Every row comes from one small tree of marks. The marks that hang from a mark follow it in brackets, in the order of their numbers. Every link used is in the known rows. Which tree was each row made from?
Known rows
z_25{z_247 z_383 z_601}: [-1.845,  1.526, -2.290,  1.432,  2.482, -0.746, -0.624,  0.088,  3.075,
  3.783, -2.503, -1.908, -1.208,  0.217, -0.197,  0.077, -0.253, -0.823,
 -2.429, -4.212, -0.910]
z_601{z_25}: [-1.580,  1.026, -2.404, -0.090,  0.095, -1.348, -1.066, -0.583,  1.062,
  0.983, -2.645, -0.341, -0.098,  0.665, -0.541, -0.523, -0.609, -1.865,
 -1.051, -1.367, -1.534]
z_523{z_247{z_601{z_25} z_792}}: [-0.322,  2.072, -2.816,  0.292, -0.127, -2.998, -4.341, -1.428,  0.776,
  0.955, -2.916,  0.200, -2.060, -0.084, -0.597, -0.697, -1.472, -2.171,
 -0.742, -0.069, -1.939]
z_523{z_247{z_601 z_675{z_25{z_383}} z_792}}: [ 1.645,  2.274, -2.541,  1.194, -1.684, -3.888, -4.558, -1.339,  0.677,
  1.487, -1.248,  2.115, -2.266, -1.348, -0.910, -0.148, -1.982, -2.229,
 -2.815, -2.055, -0.572]
z_601{z_25{z_247{z_523 z_675} z_383}}: [ 0.674,  0.837, -3.014,  1.322,  1.256,  0.610, -1.941, -1.922,  1.762,
  1.606, -1.796, -1.305, -1.890,  1.034, -1.940,  0.472, -0.026, -0.792,
 -0.121, -4.477, -3.020]
z_792{z_247{z_523 z_675{z_25}}}: [-0.071,  1.074,  0.104,  0.427, -2.631, -1.820, -3.968,  0.005,  2.951,
 -0.769, -2.251,  2.265, -1.492, -1.971, -1.382,  0.260, -1.344, -1.505,
 -1.107, -2.537,  0.612]
z_675{z_25 z_247{z_601}}: [-1.393,  1.778, -1.937,  0.097, -1.271, -2.090, -0.638,  2.251,  0.733,
  0.083, -2.069, -0.056, -0.141, -1.287,  0.388, -0.367,  0.924, -1.652,
 -1.772, -1.075, -0.251]
z_25{z_383}: [-1.027,  1.852, -2.522,  0.811, -0.395, -1.122, -0.827, -0.595,  1.426,
  2.437, -1.445, -0.391,  0.399,  0.477,  0.045, -0.656, -1.410, -1.944,
 -2.743, -2.449, -0.584]
z_523{z_247}: [-1.355,  2.223, -1.217, -0.087, -0.920, -2.629, -2.989, -0.960,  1.436,
  1.597, -3.076,  0.535, -0.540, -0.009, -0.098, -0.303, -2.819, -2.591,
 -2.205, -0.236, -0.818]
z_601{z_25{z_247{z_675}}}: [ 0.001,  1.517, -2.261,  0.268,  1.293, -0.846, -1.364, -1.601,  1.417,
  1.533, -2.693, -1.148, -1.365,  0.228, -1.071,  0.305,  0.249, -1.930,
 -0.670, -2.350, -2.534]
z_675{z_25{z_247{z_523 z_601}}}: [-1.863,  1.412, -1.127,  0.787, -0.211, -0.527, -1.907,  0.982,  2.233,
 -0.866, -4.081, -1.029, -2.164, -1.976,  0.614,  1.025,  0.393, -0.294,
 -1.088, -2.586, -2.270]
z_675{z_25{z_383} z_247{z_792}}: [-0.267,  0.820, -2.146,  1.636, -1.488, -1.540, -2.139,  1.065,  1.300,
  0.340,  0.116,  1.449, -0.922,  1.813, -1.093, -0.459,  0.241, -1.771,
 -2.394, -3.084, -0.225]
z_523{z_247{z_601{z_25{z_383}} z_675 z_792}}: [ 2.043,  2.212, -3.991,  0.985, -0.076, -3.084, -4.354, -2.627,  0.289,
  2.492, -1.110,  0.560, -1.977, -0.019, -1.558, -0.769, -1.636, -2.355,
 -1.132, -1.758, -1.709]
z_25{z_383{z_247{z_523}} z_601}: [-1.746,  0.834, -0.818,  1.194,  0.662, -0.763, -1.562,  0.218,  3.509,
  1.752, -2.231, -1.905, -1.790, -0.174,  0.295, -0.215, -1.425, -0.968,
 -1.534, -5.719, -0.168]
z_792{z_247{z_523 z_601{z_25} z_675}}: [ 0.651,  1.716, -2.098,  0.098, -0.660, -1.355, -3.588, -0.955,  2.256,
  0.543, -2.573, -0.235, -1.330, -2.359, -1.334, -0.548, -0.420, -1.496,
  0.766, -1.711, -0.544]
z_25{z_247{z_675 z_792}}: [ 0.993,  2.038, -1.060,  1.452,  0.453, -0.911, -3.335, -1.826,  2.245,
  0.714, -2.149, -0.232, -2.595,  0.022,  0.125,  0.620, -0.361, -2.988,
 -1.203, -2.171, -2.196]
z_383{z_25{z_247{z_792} z_601}}: [-1.616,  1.034, -1.505,  1.868,  1.707, -0.827, -1.225,  0.275,  2.829,
  1.947, -3.900, -0.461, -1.825,  0.274,  0.161,  0.941, -1.031, -1.778,
 -0.174, -3.692, -1.501]
z_675{z_247{z_601}}: [-0.864,  2.458, -2.292,  0.250, -0.239, -1.280, -0.629,  1.287,  0.948,
  1.211, -1.937, -1.489,  0.268, -0.863,  0.856, -0.664,  0.562, -2.421,
 -1.043, -0.544, -0.656]
z_25{z_247{z_523 z_675 z_792} z_383 z_601}: [ 1.129,  1.063, -1.740,  2.759,  1.903,  0.135, -3.865, -1.376,  3.421,
  1.787, -1.765, -0.764, -3.976,  0.397, -0.989,  1.158, -0.343, -1.532,
 -0.529, -5.310, -1.941]
z_523{z_247{z_601{z_25} z_675 z_792}}: [ 1.623,  2.273, -2.795,  0.257, -0.283, -3.313, -4.879, -2.305,  0.408,
  1.128, -2.332,  0.653, -2.477, -0.735, -1.007, -0.316, -1.544, -2.911,
 -0.401, -0.386, -1.929]
z_792{z_247{z_523}}: [-1.385,  1.455, -0.287,  0.514, -1.419, -0.776, -3.460, -0.141,  3.537,
  0.101, -2.678,  0.329, -0.695, -0.920, -0.464, -0.331, -1.705, -1.495,
 -0.687, -1.705,  0.188]
z_601{z_25{z_383{z_247}}}: [-1.435,  1.023, -2.358,  0.139,  0.151, -1.639, -0.284, -0.792,  1.696,
  1.949, -1.326, -1.622, -0.088,  1.090, -0.358, -1.550, -0.976, -1.312,
 -2.100, -4.192, -0.849]
z_675{z_25}: [-1.961,  1.142, -0.946,  0.221, -1.554, -2.096, -1.288,  0.739,  1.490,
 -0.096, -2.844,  1.149, -0.356, -0.670,  0.144,  0.038, -0.980, -1.735,
 -2.665, -1.664, -0.494]

Write each row's tree
[ 1.536,  1.927, -2.957,  0.639,  0.032, -2.027, -3.071, -1.654,  0.559,
  0.580, -2.038, -0.222, -1.990, -1.066, -0.259, -0.290,  0.011, -2.880,
 -0.264, -1.295, -1.884]	z_247{z_601{z_25} z_675 z_792}
[-0.053,  1.716, -0.885, -0.137, -2.025, -3.755, -3.520, -0.785,  0.898,
  0.690, -2.598,  2.418, -1.360, -1.146, -0.922,  0.307, -2.485, -2.546,
 -2.547, -1.066, -0.386]	z_523{z_247{z_675{z_25}}}
[-1.751,  0.605, -1.858,  0.698,  1.175,  0.617, -1.886, -0.792,  2.341,
  0.006, -3.590, -1.666, -1.905,  0.966, -0.941,  0.494,  0.122, -0.549,
  0.397, -2.778, -3.307]	z_601{z_25{z_247{z_523}}}
[-0.708,  1.240, -3.911,  0.821,  0.294, -0.193, -1.397, -0.589,  1.059,
  1.222, -2.283, -1.585, -0.686, -0.183, -0.736, -0.522, -0.267, -0.533,
 -0.248, -2.912, -2.110]	z_247{z_523 z_601{z_25{z_383}}}
[-0.705,  0.674, -0.635,  2.094,  0.432, -0.808, -3.196, -0.291,  3.884,
  0.870, -1.687, -1.198, -3.204,  0.534,  0.222, -0.148, -1.431, -1.407,
 -1.173, -5.776, -0.550]	z_25{z_383{z_247{z_523 z_792}} z_601}
[-2.169,  0.985, -0.830,  1.295,  2.018,  0.254, -2.058,  0.395,  3.702,
  1.147, -4.076, -1.802, -2.647, -0.361,  0.084,  1.163, -0.263, -0.811,
 -0.356, -3.602, -1.956]	z_25{z_247{z_523} z_601}
[ 1.243,  1.874, -1.921,  1.916,  0.107,  0.124, -2.574, -1.064,  1.723,
 -0.053, -3.531, -0.704, -2.397, -1.543,  0.499,  1.306, -0.909, -2.157,
  1.437, -3.168, -2.858]	z_383{z_25{z_247{z_523 z_601 z_675 z_792}}}
[-0.693,  1.934, -1.885,  0.657, -0.459, -0.097, -1.684,  1.232,  1.474,
 -0.129, -2.321, -1.584, -0.743, -0.714,  0.529,  0.082,  0.438, -1.796,
  0.263, -1.281, -1.331]	z_675{z_247{z_523 z_601}}
[ 1.580,  0.617, -1.810,  1.507, -0.479, -0.764, -3.580, -2.316,  2.077,
  0.004, -0.595, -0.551, -2.844,  1.235, -1.138, -0.411, -1.037, -2.017,
 -0.083, -5.305, -1.910]	z_601{z_25{z_383{z_247{z_523 z_675 z_792}}}}
[ 1.725,  1.329, -2.267,  1.939, -1.616, -1.399, -3.837, -0.731,  1.347,
 -0.486, -1.207,  1.217, -2.712, -1.460, -0.491,  0.498, -0.614, -1.713,
 -1.305, -3.617, -1.305]	z_247{z_523 z_601 z_675{z_25{z_383}} z_792}
[-0.493,  1.714, -4.504,  0.487,  0.609, -0.994,  0.089,  0.633,  0.228,
  2.532, -0.707, -1.727,  0.564,  0.815, -0.979, -1.339,  1.213, -1.211,
 -0.974, -2.182, -1.114]	z_675{z_247{z_601{z_25{z_383}}}}
[ 1.825,  2.208, -1.503,  1.474, -0.930, -0.899, -4.383, -1.413,  1.600,
 -0.691, -2.441, -0.106, -2.853, -1.834,  0.664,  0.670, -0.849, -3.004,
  0.224, -1.751, -1.974]	z_247{z_523 z_601 z_675 z_792}
[ 0.578,  1.687, -1.773,  1.016, -2.137, -1.925, -3.328,  0.056,  2.461,
  0.828, -1.410,  1.214, -1.102, -2.915, -1.182, -0.357, -0.860, -0.801,
 -1.598, -3.398,  0.809]	z_792{z_247{z_523 z_601 z_675{z_25{z_383}}}}
[-0.099,  0.618, -1.062,  1.338, -0.923, -1.964, -3.546,  0.531,  3.699,
  1.670, -1.563,  1.755, -1.960, -1.702, -2.220,  0.137, -1.060, -0.579,
 -1.712, -4.946,  1.572]	z_792{z_247{z_523 z_675{z_25{z_383 z_601}}}}
[ 0.142,  1.807, -0.635,  0.318, -2.314, -2.186, -3.776,  0.322,  2.605,
 -0.520, -2.664,  1.283, -1.543, -3.669, -0.506,  0.057, -0.805, -1.381,
 -0.847, -2.040,  0.532]	z_792{z_247{z_523 z_601 z_675{z_25}}}
[-1.159,  0.886, -0.553,  2.196,  1.763,  0.179, -3.800, -0.161,  3.959,
  0.195, -3.599, -1.129, -4.018,  0.313, -0.006,  1.249, -0.272, -1.316,
 -0.065, -3.693, -2.242]	z_25{z_247{z_523 z_792} z_601}
[-1.160,  0.539, -0.235,  1.825, -0.700, -0.270, -3.818, -0.012,  2.956,
 -1.930, -3.147,  0.638, -3.449,  0.342, -0.263,  1.261, -0.231, -0.995,
 -0.971, -3.173, -2.465]	z_675{z_25{z_247{z_523 z_792}}}
[ 0.360,  1.487, -1.517, -0.087, -0.124, -1.260, -2.079, -1.152,  1.563,
 -0.295, -2.704, -2.118, -2.045, -1.849,  0.306, -0.266, -0.382, -1.936,
  0.532, -3.382, -1.939]	z_383{z_247{z_523 z_601{z_25} z_675}}
[ 0.155,  1.114, -2.465,  2.022, -1.533, -0.724, -2.955,  1.386,  1.427,
 -0.781, -0.616,  0.482, -1.869,  0.317, -0.626, -0.029,  0.722, -1.096,
 -0.887, -3.273, -0.977]	z_675{z_25{z_383} z_247{z_523 z_601 z_792}}
[ 1.128,  0.731, -1.711,  1.552,  0.808,  0.235, -4.106, -2.224,  2.203,
 -0.675, -2.500, -0.462, -3.643,  0.999, -1.292,  0.973,  0.073, -1.847,
  0.970, -3.203, -3.559]	z_601{z_25{z_247{z_523 z_675 z_792}}}
[-1.855,  0.941, -0.303,  0.594, -1.395, -0.487, -0.402,  0.144,  2.243,
 -0.431, -3.505, -0.900, -0.163, -0.394,  1.088,  0.195, -2.589, -1.906,
  0.295, -4.002, -1.026]	z_383{z_25 z_247{z_523}}
[ 0.214,  1.790, -1.661,  1.477, -0.712, -0.171, -3.395,  0.610,  1.713,
 -0.956, -1.787, -0.843, -2.054, -0.044,  0.505,  0.119,  0.428, -2.298,
  0.560, -1.409, -1.699]	z_675{z_247{z_523 z_601 z_792}}
[-1.022,  1.974, -1.610,  0.846, -0.476, -0.777, -1.311, -0.258,  2.340,
  0.895, -2.078, -2.515, -1.070, -1.403,  1.332, -0.685, -1.179, -1.247,
 -1.442, -4.142, -0.995]	z_25{z_383{z_247{z_523 z_601}}}
[-1.167,  1.775, -1.251,  1.280, -0.101, -1.773, -2.580,  0.380,  2.141,
 -0.427, -3.140, -0.197, -2.546, -1.349,  0.825,  0.359,  0.468, -1.301,
 -2.014, -1.919, -1.859]	z_675{z_25{z_247{z_601 z_792}}}
[ 1.553,  0.715, -2.807,  2.121,  1.059,  0.535, -3.629, -2.523,  2.091,
  0.744, -1.264, -0.569, -3.212,  1.737, -2.026,  0.603,  0.054, -1.282,
  0.215, -4.531, -3.279]	z_601{z_25{z_247{z_523 z_675 z_792} z_383}}
[-0.979, -0.038, -0.603,  1.825, -0.546, -1.057, -3.632,  2.166,  2.781,
 -1.299, -2.039,  1.168, -3.205,  0.781, -0.954,  0.871,  0.618, -1.352,
 -0.206, -3.535, -0.501]	z_675{z_25{z_601} z_247{z_523 z_792}}
[-1.371,  1.084, -0.616,  1.358, -0.385, -1.403, -2.758,  0.052,  2.419,
 -0.675, -2.821,  0.731, -2.465,  0.269,  0.046,  0.563, -0.140, -1.468,
 -2.242, -2.395, -1.773]	z_675{z_25{z_247{z_792}}}
[ 1.133,  1.000, -0.619,  2.104,  0.321, -1.191, -3.768, -1.225,  3.463,
  1.104, -1.117, -0.763, -3.598, -0.152, -0.234,  0.218, -1.438, -2.238,
 -0.878, -6.131, -0.537]	z_25{z_383{z_247{z_523 z_675 z_792}} z_601}
[-2.593,  1.103, -0.684,  0.366,  0.454, -2.023,  0.601,  1.133,  2.512,
  2.042, -3.735, -1.125, -0.072, -1.043,  1.070, -0.161, -2.190, -2.023,
 -0.896, -4.318,  0.390]	z_383{z_25{z_601} z_247}
[-0.327,  0.433, -2.810,  2.152,  1.129,  0.828, -3.136, -1.631,  2.456,
  0.434, -1.824, -1.024, -2.732,  2.474, -1.593,  0.221, -0.051, -0.472,
 -0.083, -4.203, -3.371]	z_601{z_25{z_247{z_523 z_792} z_383}}
[-0.914,  1.765, -4.318,  0.412,  0.570, -1.424, -0.362, -0.511,  0.521,
  2.548, -1.905, -1.447,  0.240, -0.274, -0.388, -1.191, -0.100, -1.133,
 -1.528, -2.281, -1.437]	z_247{z_601{z_25{z_383}}}
[-0.149,  0.987, -2.096,  1.102, -0.012, -2.571, -1.327,  0.379,  1.834,
  2.549, -1.505,  1.087, -1.252, -1.131, -1.134,  0.215, -0.692, -1.556,
 -2.991, -4.431,  0.489]	z_247{z_675{z_25{z_383 z_601}}}
[ 0.908,  1.414,  0.123,  1.089, -2.081, -2.155, -4.061, -0.415,  2.166,
 -2.274, -2.351,  0.229, -3.646, -2.537,  1.003,  0.398, -0.696, -2.359,
 -0.734, -3.772, -1.121]	z_383{z_247{z_523 z_601 z_675{z_25} z_792}}
